Each row was made from one walk, in order. Every step used is in the known rows, and no mark comes twice. Write each row's walk.
(in the rows, 128 means zero)
Known rows
d -> w -> u: [148 129 113 135 139 119 160  87 137  91 126 187 118 123 121 175 149 167
 122 113 120 155 147 111 116 137 165]
f -> u -> w -> q -> k: [136 105 108 186 120 111 118  98 193 174 114 232  89 156 126 137 109 161
 132  95  69 134 128 103 131  95 153]
k -> d -> w -> q: [151 127  98 152 124  94 118 101 104 121 125 218 102 133  77 190 137 160
 150  85 138 149 131 106  93 119 154]
u -> w -> d: [156 104 133 143 148 145 127 150 128 149  91 103 117 142 141 114 124 121
 174  97 112 147 169  76 139 123 142]
w -> u: [121 134 107 127 148 143 148 106 154 120 128 151 118 137 125 149 118 154
 122 125 114 131 122 139 120 128 148]
l -> u -> w: [153 107  93 180 163 149 146 118 169 151 106 190  97 148 141 114 124 123
 154 102  96 137 152  90 142 150 137]
f -> u: [110 131 113 134 136 117 156 110 146 134 119 164 121 138 137 138 106 142
 114 130 119 121 152 135 145 112 133]
f -> u -> w: [130 118 115 165 130 128 151 102 162 139 105 172 122 152 140 123 103 129
 144 112  97 121 158  98 162 123 137]
h -> p -> d -> k: [163 143 158 166 120  78 128 137 161 118 160 130  98 148  96 139 101 147
 119 118 167 144 131 147 119 135 141]
l -> u: [132 121  93 142 169 138 153 128 150 144 120 179  96 133 136 131 122 135
 122 121 121 132 146 127 122 139 132]
l -> u -> w -> d: [163  93  95 156 190 155 151 152 152 166  85 154  84 149 150 115 121 130
 171  92 103 155 186  76 132 135 148]
u -> w -> q -> k -> b: [155  98 110 200  90 128  75 122 150 158 111 171  91 141  73 145 125 185
 126 100 100 150 111 118 121 114 133]
h -> p: [143 137 124 151 149 114 129 120 137 133 149 135 164 140 132 102 131 130
 143 132 133 122 156 147 146 103 121]
b -> y -> z: [138 141 128  94 119 154  65 114 165 136 143 148 157 120 123  74 135 136
 164 136 116 149  97 119 116 133 106]
p -> d: [148 135 129 107  98 109 121 133 134 136 151  96  99 137 116 163  91 133
 144 118 159 146 136 126 109 140 123]
w -> q -> k -> b -> y -> z: [142 122 111 131  90 142  20 120 170 159 142 184 117 118  61 109 132 209
 134 128 111 170  74 146  89 108 106]
k -> q: [133 111 118 122 139 111  95 132 128 130 124 158 110 118 108 150 130 169
 114 131 114 101 117 102 106 115 113]
h -> p -> d -> w -> q -> k: [193 126 124 157 103  54 106 103 160 150 177 204 105 142 100 180 132 178
 143  94 144 179 159 121  90  89 150]
f -> u -> w -> d -> p: [140 114 106 166 179 133 178 155 190 167 107 137  88 152 151  91 116 146
 141  85 118 100 182  80 174 113 165]
u -> w -> q -> k -> d -> p: [146 123  85 212 158 119 120 130 203 195 134 199  47 163 105 113 125 169
 145  65 107  72  94  89 125 115 176]
k -> z: [ 99 114 138 120 139 161 114 132 119 121 132 121 155 125 107 130 152 130
 133 143 135  85 138  91 138 115 135]
f -> s: [143 107  96 122 129 153 130 114 119 151 118 145 123 145 150 138 110 156
 133 119 131 116 112 104 128 137 152]
q -> k: [133 128 129 142 139 119 130 125 152 154 129 136  89 132 147 123 130 155
 113 128 108 120 121 129 117 116 144]
y -> z: [110 126 140  98 146 141 106 110 130 135 128 128 146 149 128 102 143 147
 130 141 130 140  91 111 115 134 118]
d -> k -> q: [137 111 151 159 143  94 102 145 148 108 116 182  74 115  85 149 134 183
  73 130 113  99  80 109 100 134 136]
u -> w -> d -> k: [163 103 166 178 149 126 132 161 146 127  84 124  80 139 119 114 127 132
 134  93 113 147 133  81 130 144 165]
q -> w -> d: [182 120 143 111 161 142 148 148 113 139  79  65 137 126 153 130 112 156
 162  95 117 139 172  77 115  95 158]
h -> p -> d -> k -> b: [169 138 147 186  99  80 114 146 139 107 154 105  90 140  51 156  91 188
 103 125 187 153 136 172 125 141 125]
h -> p -> d -> k -> b -> y -> z: [175 150 147 150  90 104  55 133 175 114 167 126 121 133  44 103 100 199
 138 133 174 173 105 165 113 146 102]
y -> b: [100 129 146 144 107 126 135 130 107 131 119 117 114 125 127 115 140 137
 134 165 123 155 151 150 146 109 157]
u -> w -> d -> k -> b -> y -> z: [171 111 154 161 120 157  58 156 156 124  88 126  98 125  68  79 126 187
 152 107 119 177 109  99 127 154 127]
p -> d -> w -> q -> k -> b: [181 112 117 154  61  75  92 118 128 132 147 171  57 123  53 221 121 217
 115  96 159 193 138 125  79 120 143]

Write each row's walk
[149 103 120 167 102 131  86 120 153 143 121 191 139 141  97 132 131 115
 157  91  98 153 113  92 124 121 133]
u -> w -> q
[169  76 119 187 202 121 127 167 170 149  71 207  27 135 105 139 125 184
 116  90  88 128 136  55 103 141 156]
l -> u -> w -> d -> k -> q
[150 141  88 160 174 114 176  74 144 129 115 195  47 146 129 187 125 211
 130 101 112 123 144 116  99 125 190]
q -> k -> d -> w -> u
[140 105 116 147 156 133 158 132 145 154  83 138 110 152 151 123 100 138
 161 102 104 140 191  86 156 107 147]
f -> u -> w -> d
[202 119 163 139 120  84 107 143 157 113 109 122  66 121  87 186  89 205
 109  96 128 113  99  64  77 132 153]
p -> d -> k -> q -> w
[187 139 131 139 113  71 141 107 130 112 168 143 136 137 116 164 130 148
 161 110 170 169 190 117 123 120 134]
h -> p -> d -> w
[170 121 110 126 169 135 126 100 156 118  94 152 124 123 118 169 109 214
 126 107  84  96 121  72  96 101 153]
k -> q -> w -> u
[155 112 122 159 171 142 146 173 174 161 113 102  95 141 143  84 140 131
 154  83 128 106 158  70 158 131 161]
u -> w -> d -> p
[150 135 106 149 145 103 155 101  95 114 117 164  97 133 113 167 134 159
 152 100 146 128 154 104 117 137 153]
k -> d -> w
[183 112 122 123 198 124 136 178 158 155  99  97  95 115 133 118 131 206
 125  86 117  67 148  43 114  91 161]
k -> q -> w -> d -> p
[152  94  85 184 144 140 107 119 176 161 116 243 107 149 104 133 125 125
 152  84  90 156 129  90 118 133 137]
l -> u -> w -> q
[136 125 122 125 177 132 156 183 157 155 130  94  94 127 139  99 139 144
 121 102 152 102 148 107 139 120 156]
w -> d -> p
[167  94 128 193 191 136 157 163 171 144  76 179  46 146 127 117 123 145
 127  86 104 153 151  79 127 157 173]
l -> u -> w -> d -> k
[126 140  83 176 164 110 130 142 189 188 149 187  43 149 103 128 125 184
 113  83 132  70  90 127 107 106 170]
w -> q -> k -> d -> p
[122 151  90 158 174 126 161 144 156 155 141 129  72 145 119 113 120 153
 129 101 156  58 120 124 140 136 155]
k -> d -> p
[157 111 126 156 114  89 109 107 144 136 136 224  96 120 110 169 167 172
 112 101 108 166 122 102  91 104 161]
d -> w -> q -> k
[195 128 141 140 138  97 125 118 182 103 106 145  55 130  83 208  77 229
 101  95 115 116  95  75  69 131 172]
p -> d -> k -> q -> w -> u
[155 139 107 162 155  96 161  97 116 140 116 170  55 139 130 166 138 187
 137 102 125 119 149 106 108 126 170]
q -> k -> d -> w
[145  97 154 137 170 101 109 178 132 125  93 148  58 116  94 152 130 190
  91 117 119 120 114  95  91 119 146]
w -> d -> k -> q
[121 119 171 130 109 125 114 148 146 107 144 114  87 134  76 169 123 148
 106 128 167 102 111  94 112 149 152]
p -> d -> k -> z
[173 120 127 120  70  76 100 114 128 116 158 186 108 125  78 211 126 148
 143  88 158 189 137 100  83 128 141]
p -> d -> w -> q
[194 127 166 133 135 149  76 156 145 112  73  88 118 109  79  93 115 221
 142 106 126 169 113  96 104 128 142]
q -> w -> d -> k -> b -> y -> z
[150 117  95 193 135 122 100 108 157 183 113 199  65 164 103 142 108 160
 167  79  90 117 109  97 105 111 157]
u -> w -> q -> k -> d
[138 138 119 113  96 157  56 124 139 124 133 123 148 113  76  90 125 179
 148 144 134 159 107 142 122 141  91]
k -> b -> y -> z
[157 106 183 137 175 156 138 164 127 109  76  83 123 122 113 129 141 172
 125 104 127  97 147  43 119 104 188]
q -> w -> d -> k -> z
[188 115 164 166 143 126 139 170 110 105  60  66  92 116  85 145 108 212
 107  97 138 149 142 102 114 123 166]
q -> w -> d -> k -> b
[147  87 143 180 171 101 133 150 163 137  71 193  53 142 106 145 107 191
 108 100  89 113 145  62 126 115 156]
f -> u -> w -> d -> k -> q
[176 112 130 127 148 118 109 123 131 127  98 128 132 115 123 148 117 188
 132 110  95  97 125  61 104 100 133]
k -> q -> w
[132 114 120 145 120 109  93 125 159 163 138 188  98 133 112 145 134 158
 112 112 103 140  98 130  94  96 144]
w -> q -> k
[142 136 149 147  99 137  57 134 157 101 125 149 113 111  53  91 129 194
 108 138 136 159  67 150 114 158 113]
d -> k -> b -> y -> z
[165  86 155 172 163 112 101 167 146 130  78 156  61 130  98 136 130 176
 121  95  97 119 123  57 111 129 149]
u -> w -> d -> k -> q
